What can hang from each mark
z121: z250 z734 z929
z412: z250 z279 z734
z734: z121 z412
z624: z250 z734
z250: z121 z412 z624
z929: z121

Every row comes from one small tree of marks. Brackets hold a mark, then the marks that hang from it, in the order of their numbers. Every link used is in the known rows. Which tree was each row made from?
Known rows
(z929 (z121 (z250 z412 z624))): -2.82	+0.36	-1.03	+0.64	-5.40	-2.54	+2.24	-0.50	-1.72	-1.90	+0.02	+0.06	+1.60	-1.06	-1.16	-2.28	+1.90	-2.14	-0.51	+1.50	-0.83	-1.60	+1.71
(z624 (z250 (z412 z279)) (z734 z121)): -2.21	-1.89	-1.13	-1.97	-3.76	-1.94	+0.06	+3.62	-1.85	-3.39	+4.19	+1.44	-0.21	-1.69	-3.95	-3.24	-0.22	-0.22	+3.03	+0.77	-1.02	-0.79	+0.33
(z412 z250 z279): -1.52	-2.29	-2.26	-0.38	+0.60	+1.38	-0.55	+0.71	+2.47	-3.19	-1.47	+1.45	-1.85	+0.87	+4.63	-2.07	+0.55	-0.44	+2.78	+3.17	-0.86	+0.56	+6.55
(z412 (z250 z624) z279 (z734 z121)): -0.81	-0.12	-3.10	-2.57	-0.65	-0.53	-0.60	+0.45	+2.72	-4.68	-2.42	+3.39	-1.85	-0.38	+3.87	-1.61	-0.10	-0.76	+1.73	+4.90	-3.49	+2.03	+3.32
(z624 (z250 z412)): -3.27	+0.46	-0.71	-0.01	-1.73	-1.79	+0.39	+1.69	-2.03	-2.51	+2.71	-2.24	+1.05	-1.61	-0.70	-3.42	+1.87	-3.12	+1.39	-0.28	+0.70	-2.91	-0.37
(z734 (z121 z929) (z412 (z250 z624) z279)): -1.95	-3.11	-1.82	+1.00	-0.66	-0.58	+1.62	+2.32	+2.50	-2.79	+2.85	+0.33	-1.47	+0.32	-0.43	+1.94	+3.67	+0.33	+2.91	+4.97	-1.85	+2.86	+1.02
(z929 (z121 z250 (z734 z412))): -4.48	-0.82	-0.97	+2.18	-4.20	-2.39	+1.48	+0.01	-0.59	-0.41	+0.42	-1.94	+0.44	-0.19	-0.48	-1.21	+3.24	-1.95	+0.59	+2.91	-0.18	-1.88	+2.56
(z734 z121 z412): -5.95	-4.12	-0.53	+1.79	-3.00	-0.54	+3.12	+3.13	+2.36	-1.00	+3.15	-2.41	-0.09	+1.59	+0.31	+0.39	+5.09	-1.88	+2.31	+3.47	-2.18	+0.49	-0.18
(z929 (z121 (z250 (z412 z734) z624))): -2.60	+1.20	-1.26	+0.14	-5.51	-2.78	+1.63	-0.84	-1.77	-1.79	-0.86	+0.46	+1.77	-1.56	-0.76	-2.41	+1.59	-2.38	-0.54	+1.91	-1.08	-1.90	+1.48
(z250 (z121 z734 z929) (z412 z279)): +0.66	+1.47	-1.83	+1.09	-0.12	+2.30	-1.96	-1.28	-0.47	-1.79	+2.01	+0.91	+0.19	-2.11	-3.25	-0.27	-1.24	-0.14	+3.24	+0.36	+2.15	-1.51	+0.36
(z412 (z250 (z121 z929) z624) z279 z734): +2.27	+2.03	-1.78	-1.90	+0.63	+0.87	-2.45	-2.60	+1.59	-4.01	-4.07	+5.54	-1.87	-1.62	+3.50	-0.36	-1.61	+0.38	+1.89	+3.76	+0.34	+0.29	+3.72
(z624 (z734 z121 z412)): -3.62	-4.01	-0.21	+0.06	-2.93	-0.41	+0.84	+2.87	+0.86	-0.99	+2.02	+0.47	-1.35	+1.31	-0.44	-1.52	+2.70	-0.09	+3.29	+1.41	-1.38	+0.06	+0.85
(z734 z412): -4.07	-2.20	-0.24	+2.10	-1.27	+0.03	+1.46	+0.56	+1.38	+0.14	+0.98	-2.32	+0.07	+1.28	+1.70	-0.45	+4.92	-2.31	+2.51	+1.21	+0.31	-1.49	+1.13
(z250 z121): -2.94	-0.94	+1.13	+0.97	-1.85	+2.14	+0.59	-1.23	+0.90	-1.63	-1.06	+1.27	-0.59	+0.33	+2.48	-1.07	+0.61	-1.14	+1.30	+0.86	+1.95	-2.56	+1.91
(z734 (z121 (z250 z412 z624) z929)): -2.29	-0.25	-1.41	+1.11	-2.98	-0.77	+1.78	+1.42	-0.70	-3.38	+2.18	-0.50	-1.35	-2.11	-1.37	-1.26	+1.61	+0.09	+0.58	+2.89	-2.25	+1.37	-1.72
(z734 z121): -5.54	-3.17	-0.71	+0.54	-1.99	-0.08	+2.07	+2.85	+1.88	-2.72	+1.06	-1.62	-1.58	+0.74	+1.73	-2.03	+2.66	-2.14	+1.39	+2.67	-2.24	+0.21	+0.63
(z250 (z121 z734 z929)): -1.36	+0.70	+0.47	+1.88	+1.10	+1.81	-1.57	-1.50	+0.23	-1.56	-0.48	+0.00	-2.33	-0.95	+0.54	-0.52	+0.49	-0.65	+1.85	+0.69	+3.18	-2.18	+0.40
(z624 z734): -1.97	-1.81	-0.08	-0.63	-1.06	+0.36	-0.97	+0.86	-0.16	-1.47	-0.99	+1.14	-2.41	+0.64	+1.50	-3.70	+0.95	-0.64	+2.76	-0.70	+0.23	-1.46	+2.32
(z121 (z250 z624) (z734 (z412 z279)) z929): +0.59	+2.38	-1.87	+2.81	+0.12	-0.55	-0.34	-2.82	-0.98	-1.40	+0.77	-1.15	-3.72	-2.37	-1.94	+0.65	+2.64	+1.58	+1.74	+2.23	+0.57	+0.62	-0.70
(z624 z250 (z734 z121 z412)): -3.98	-3.10	+0.59	-0.51	-3.67	-2.63	+0.98	+3.67	-1.02	-1.99	+3.87	+0.26	-0.87	-0.27	-2.24	-1.65	+2.65	-0.38	+2.71	+1.60	-0.30	-0.96	-0.21
(z734 (z121 z929) (z412 (z250 z624))): -2.96	-2.75	-1.14	+1.49	-0.54	-1.27	+1.64	+2.98	+1.89	-2.39	+3.19	-1.08	-1.01	+0.71	+0.59	+1.17	+4.53	-0.53	+2.20	+4.01	-1.74	+2.19	-0.48
(z624 z250 z734): -2.32	-0.98	+0.67	-1.28	-1.71	-1.88	-0.78	+1.63	-2.14	-2.47	+0.90	+0.83	-1.99	-0.92	-0.29	-3.79	+0.85	-0.89	+2.26	-0.57	+1.30	-2.63	+1.23
(z624 (z250 z121)): -3.50	-0.13	+1.36	+0.26	-2.05	-0.63	+0.77	+0.04	-1.04	-2.61	+0.75	+0.21	-0.50	-1.18	+0.80	-1.70	+1.14	-1.84	+0.72	+0.95	+2.53	-3.39	+0.80
(z624 z250 (z734 (z121 z929) (z412 z279))): -2.08	-2.68	+0.19	-0.54	-2.57	-2.26	+0.26	+2.93	-1.16	-2.43	+3.57	+1.38	-2.00	-1.50	-3.82	-0.48	+1.96	+0.63	+3.53	+2.36	+0.54	-0.47	+0.21

Write each row's tree
-2.37	+0.46	+1.57	+0.61	-0.97	-0.71	-0.05	-0.25	-1.57	-2.75	+0.69	+0.34	-1.16	-2.21	+0.00	-1.07	+1.09	-1.43	+1.02	+1.03	+3.40	-3.33	+0.18 -> (z624 (z250 (z121 z929)))
-1.73	-2.06	-1.66	+0.75	-0.59	+0.15	+1.19	+0.01	+2.26	-1.47	+0.76	+0.26	-0.50	+1.58	+2.17	+0.35	+3.73	-0.67	+2.74	+2.52	-0.78	+0.61	+3.26 -> (z734 (z412 (z250 z624) z279))
-3.39	-1.01	-1.84	+1.83	+0.79	+0.41	-0.11	-0.08	+1.64	-0.38	+1.21	-3.11	-1.82	+1.05	+0.50	-0.88	+3.55	-1.82	+3.15	+1.02	-0.02	-0.98	+1.52 -> (z121 (z734 (z412 z279)))
-2.02	-1.41	-3.03	-1.84	-0.70	+0.20	-1.32	+1.53	+3.05	-4.04	-2.48	+2.72	-1.41	-0.42	+4.74	-1.97	-0.35	-0.88	+2.56	+5.93	-3.00	+1.28	+4.97 -> (z412 z250 z279 (z734 z121))
-3.59	-1.72	-0.51	+1.73	-2.53	-0.08	+1.46	+1.76	+0.25	-2.98	+0.80	-0.76	-2.59	-1.78	+0.63	-1.17	+1.84	+0.13	+0.92	+4.23	-1.46	+0.91	+0.14 -> (z734 (z121 z250 z929))
+0.40	+2.63	+0.23	+0.80	+1.23	+0.75	-0.54	-3.24	-0.30	-2.42	-0.39	+1.03	-2.87	-0.81	-0.62	+0.09	+0.84	-0.41	+0.71	-0.67	+2.49	-1.16	-1.93 -> (z250 (z121 z734 z929) z624)
+0.65	+1.99	+0.00	+1.19	+0.67	+0.80	-0.03	-3.47	+0.22	-1.77	+0.47	+1.34	-2.38	-0.61	-1.82	+1.68	+1.66	+0.18	+1.57	+0.10	+2.46	-0.74	-1.49 -> (z250 (z121 (z734 (z412 z279)) z929) z624)
-0.45	+1.83	-0.94	-1.63	-0.38	-0.02	-1.68	-1.46	+1.09	-3.25	-3.52	+3.29	-0.49	-0.20	+5.75	-2.07	-0.46	-1.22	+0.53	+2.52	-0.28	-0.71	+2.11 -> (z412 (z250 z121 z624) z734)
-0.03	+0.59	-2.18	+2.03	+3.70	-0.23	-1.96	-0.42	+0.81	-1.41	+1.22	-2.09	-3.25	-0.51	-0.15	+0.31	+3.11	-0.54	+3.39	+1.52	+1.25	+0.44	+0.69 -> (z121 (z734 (z412 (z250 z624) z279)) z929)
+0.11	+1.05	-1.93	-0.13	-4.50	+0.11	+0.92	-1.59	-1.78	-2.52	+0.37	+2.10	-0.66	-1.74	-1.10	-2.78	-0.22	+1.34	+1.06	+0.58	-1.72	+0.13	+1.18 -> (z121 (z250 (z412 z279) (z624 z734)))
-0.60	-0.03	-2.10	+2.33	+3.74	+0.13	-2.32	+0.18	+0.99	-1.14	+1.12	-2.42	-3.04	-0.54	+0.25	+0.09	+2.98	-0.54	+3.78	+1.98	+1.51	+0.07	+1.43 -> (z121 (z734 (z412 z250 z279)) z929)
-4.51	-1.52	-1.30	+1.28	-1.62	-2.45	+0.54	+1.22	+0.59	-0.65	+0.63	-2.36	+0.64	+1.08	+0.38	-1.43	+3.68	-3.41	+1.47	+2.03	+0.07	-1.84	+2.97 -> (z929 (z121 (z734 (z412 z250))))
-0.92	-0.13	-1.15	+0.19	-3.09	+2.70	+0.15	-0.94	+0.25	-1.83	+1.34	+2.13	+1.93	-0.88	-1.44	-0.93	-1.00	-0.67	+2.44	+0.60	+0.95	-1.89	+1.89 -> (z250 z121 (z412 z279))
-1.20	+2.44	-2.65	-1.53	-2.16	-1.56	+0.59	+0.11	-0.51	-2.85	+0.99	-0.24	+1.29	-1.11	-0.95	-2.94	+1.39	-3.01	+0.82	-0.36	-2.90	-0.15	-3.05 -> (z250 (z412 (z734 z121)) z624)
-2.76	+1.45	-2.70	+2.11	-2.28	+0.17	-0.49	-0.28	-1.36	-1.33	+1.63	-2.92	-0.49	-1.40	+0.39	-3.54	+0.75	-0.43	+1.20	+1.04	-1.40	-1.00	+0.52 -> (z121 (z250 z412) z734)
+0.41	+2.51	-2.84	+2.46	+0.01	+0.43	-2.10	-1.21	-1.85	-1.86	+1.29	-1.70	-2.27	-3.64	-2.05	-1.84	+0.08	+1.04	+2.32	+1.79	+0.40	-0.18	+0.35 -> (z121 (z250 (z412 z279)) z734 z929)
-0.89	+0.29	-1.67	+2.59	+3.18	+0.22	-1.75	-0.53	+0.68	-0.65	+1.08	-2.88	-3.23	-0.90	-1.24	+0.32	+3.41	-0.98	+3.66	+1.27	+1.80	-0.63	+0.31 -> (z121 (z734 (z412 z279)) z929)
-2.48	-0.90	-0.45	+0.36	-5.68	-2.34	+2.30	-1.03	-0.96	-1.53	-0.81	+1.70	+0.10	-0.54	-1.33	-1.06	+2.20	-0.81	+0.33	+2.52	-0.51	-1.20	+3.11 -> (z929 (z121 (z250 (z624 (z734 (z412 z279))))))
-2.61	-2.92	-1.56	+1.29	-0.67	+0.61	+0.76	+0.82	+2.47	-0.97	+0.74	-0.29	-0.19	+1.47	+2.71	+0.07	+3.54	-0.79	+3.32	+3.13	-0.42	+0.11	+4.35 -> (z734 (z412 z250 z279))
-3.75	-0.56	-1.01	+1.09	-5.56	-2.00	+1.74	+0.32	-1.45	-1.39	-0.03	-0.40	+1.93	-1.12	-0.56	-2.57	+1.75	-2.25	+0.06	+2.25	-0.49	-2.10	+2.87 -> (z929 (z121 (z250 z412)))
-1.00	+1.96	-1.31	+2.96	+0.79	+0.10	-1.76	-1.35	-1.41	-1.70	-0.44	-2.29	-4.00	-2.79	+0.69	-1.83	+1.27	+0.64	+1.38	+2.09	+1.16	-0.72	+0.36 -> (z121 z250 z734 z929)
-1.05	-1.27	-1.07	-1.56	-2.58	-2.03	-0.77	+3.50	-2.39	-3.51	+4.07	+1.48	-0.91	-2.61	-4.80	-2.61	-0.28	+0.14	+3.23	+0.87	-0.17	-0.64	-0.27 -> (z624 (z250 (z412 z279)) (z734 (z121 z929)))
-1.77	-0.43	-1.75	+0.81	-3.05	-0.44	+1.75	+1.10	-0.38	-3.55	+2.02	+0.20	-1.59	-2.18	-1.82	-0.91	+1.22	+0.46	+0.94	+3.31	-2.26	+1.71	-0.98 -> (z734 (z121 (z250 (z412 z279) z624) z929))
+0.41	+1.73	+1.11	+0.46	-0.05	+0.95	+0.43	-3.24	-0.31	-2.68	-1.16	+2.43	-2.18	-0.94	-0.04	+0.25	+0.93	-0.38	+0.42	-0.39	+2.61	-1.32	-1.25 -> (z250 (z121 z929) z624)
-0.19	-0.97	-2.36	-1.02	+0.74	+0.70	+0.15	-0.48	+2.07	-3.92	-1.52	+2.16	-2.26	+0.94	+3.72	-1.73	+0.77	-0.28	+1.97	+2.19	-1.30	+1.33	+4.95 -> (z412 (z250 z624) z279)
-0.32	-1.17	+1.43	-0.26	-2.43	-0.75	-0.82	+0.02	-1.81	-1.61	+2.09	+3.46	-1.32	-1.80	-3.31	+0.18	+0.60	+1.30	+3.35	+1.03	+3.48	-2.39	+1.16 -> (z624 (z250 (z121 z929)) (z734 (z412 z279)))
+0.70	+2.49	-3.23	-1.81	-1.42	-0.95	+0.08	-0.72	-0.25	-3.38	+0.61	+1.24	+0.24	-2.09	-2.50	-1.72	+0.55	-1.86	+1.81	+0.65	-2.40	+0.57	-1.84 -> (z250 (z412 z279 (z734 (z121 z929))) z624)
-0.67	+0.79	-1.68	+2.34	+3.82	-0.79	-2.07	+0.03	+0.38	-1.13	+1.38	-3.07	-2.95	-0.25	+0.53	-0.29	+3.66	-1.12	+2.86	+0.96	+1.37	-0.01	-0.41 -> (z121 (z734 (z412 (z250 z624))) z929)
-2.20	+2.04	-1.65	+1.57	-1.49	-0.45	+0.50	-2.18	-0.80	-2.13	-0.33	-1.80	-3.02	-0.73	+1.56	-2.65	+1.63	-0.04	+0.12	+0.87	-1.25	-0.29	+0.02 -> (z121 (z250 z624) z734)
-3.69	+0.02	-1.40	+3.17	-2.25	-0.07	+0.51	-0.69	-0.15	-0.28	+1.19	-3.06	-1.53	-0.20	+1.39	-1.34	+3.05	+0.04	+1.44	+2.44	-0.66	-0.89	+1.05 -> (z121 z250 (z734 z412))
-2.98	-0.72	-0.15	+0.66	-5.55	-2.70	+2.29	-0.68	-1.25	-1.32	-0.65	+0.95	+0.38	-0.32	-0.90	-1.41	+2.60	-1.20	+0.02	+2.03	-0.47	-1.50	+2.36 -> (z929 (z121 (z250 (z624 (z734 z412)))))
+0.35	+2.14	-0.22	+1.83	-1.01	-0.32	+0.28	-2.50	-1.80	-2.63	-1.52	+0.39	-3.34	-2.89	+0.77	-1.28	+1.63	+0.83	+0.09	+1.63	+0.81	-0.15	-0.36 -> (z121 (z250 z624) z929)
-3.49	+0.55	-1.09	+1.07	-3.66	-2.71	+1.48	-1.03	-1.07	-1.77	-0.55	-1.09	-0.56	-0.54	-0.46	-2.14	+2.24	-2.03	-0.45	+1.79	-0.55	-1.54	+1.82 -> (z929 (z121 (z250 z624) z734))
+0.10	-1.52	-1.15	+0.09	+0.69	+2.44	-1.30	-0.51	+1.99	-3.28	-1.59	+3.49	-1.95	-0.35	+3.32	-0.32	-0.90	+0.98	+2.82	+3.70	+1.40	+0.25	+5.91 -> (z412 (z250 (z121 z929)) z279)
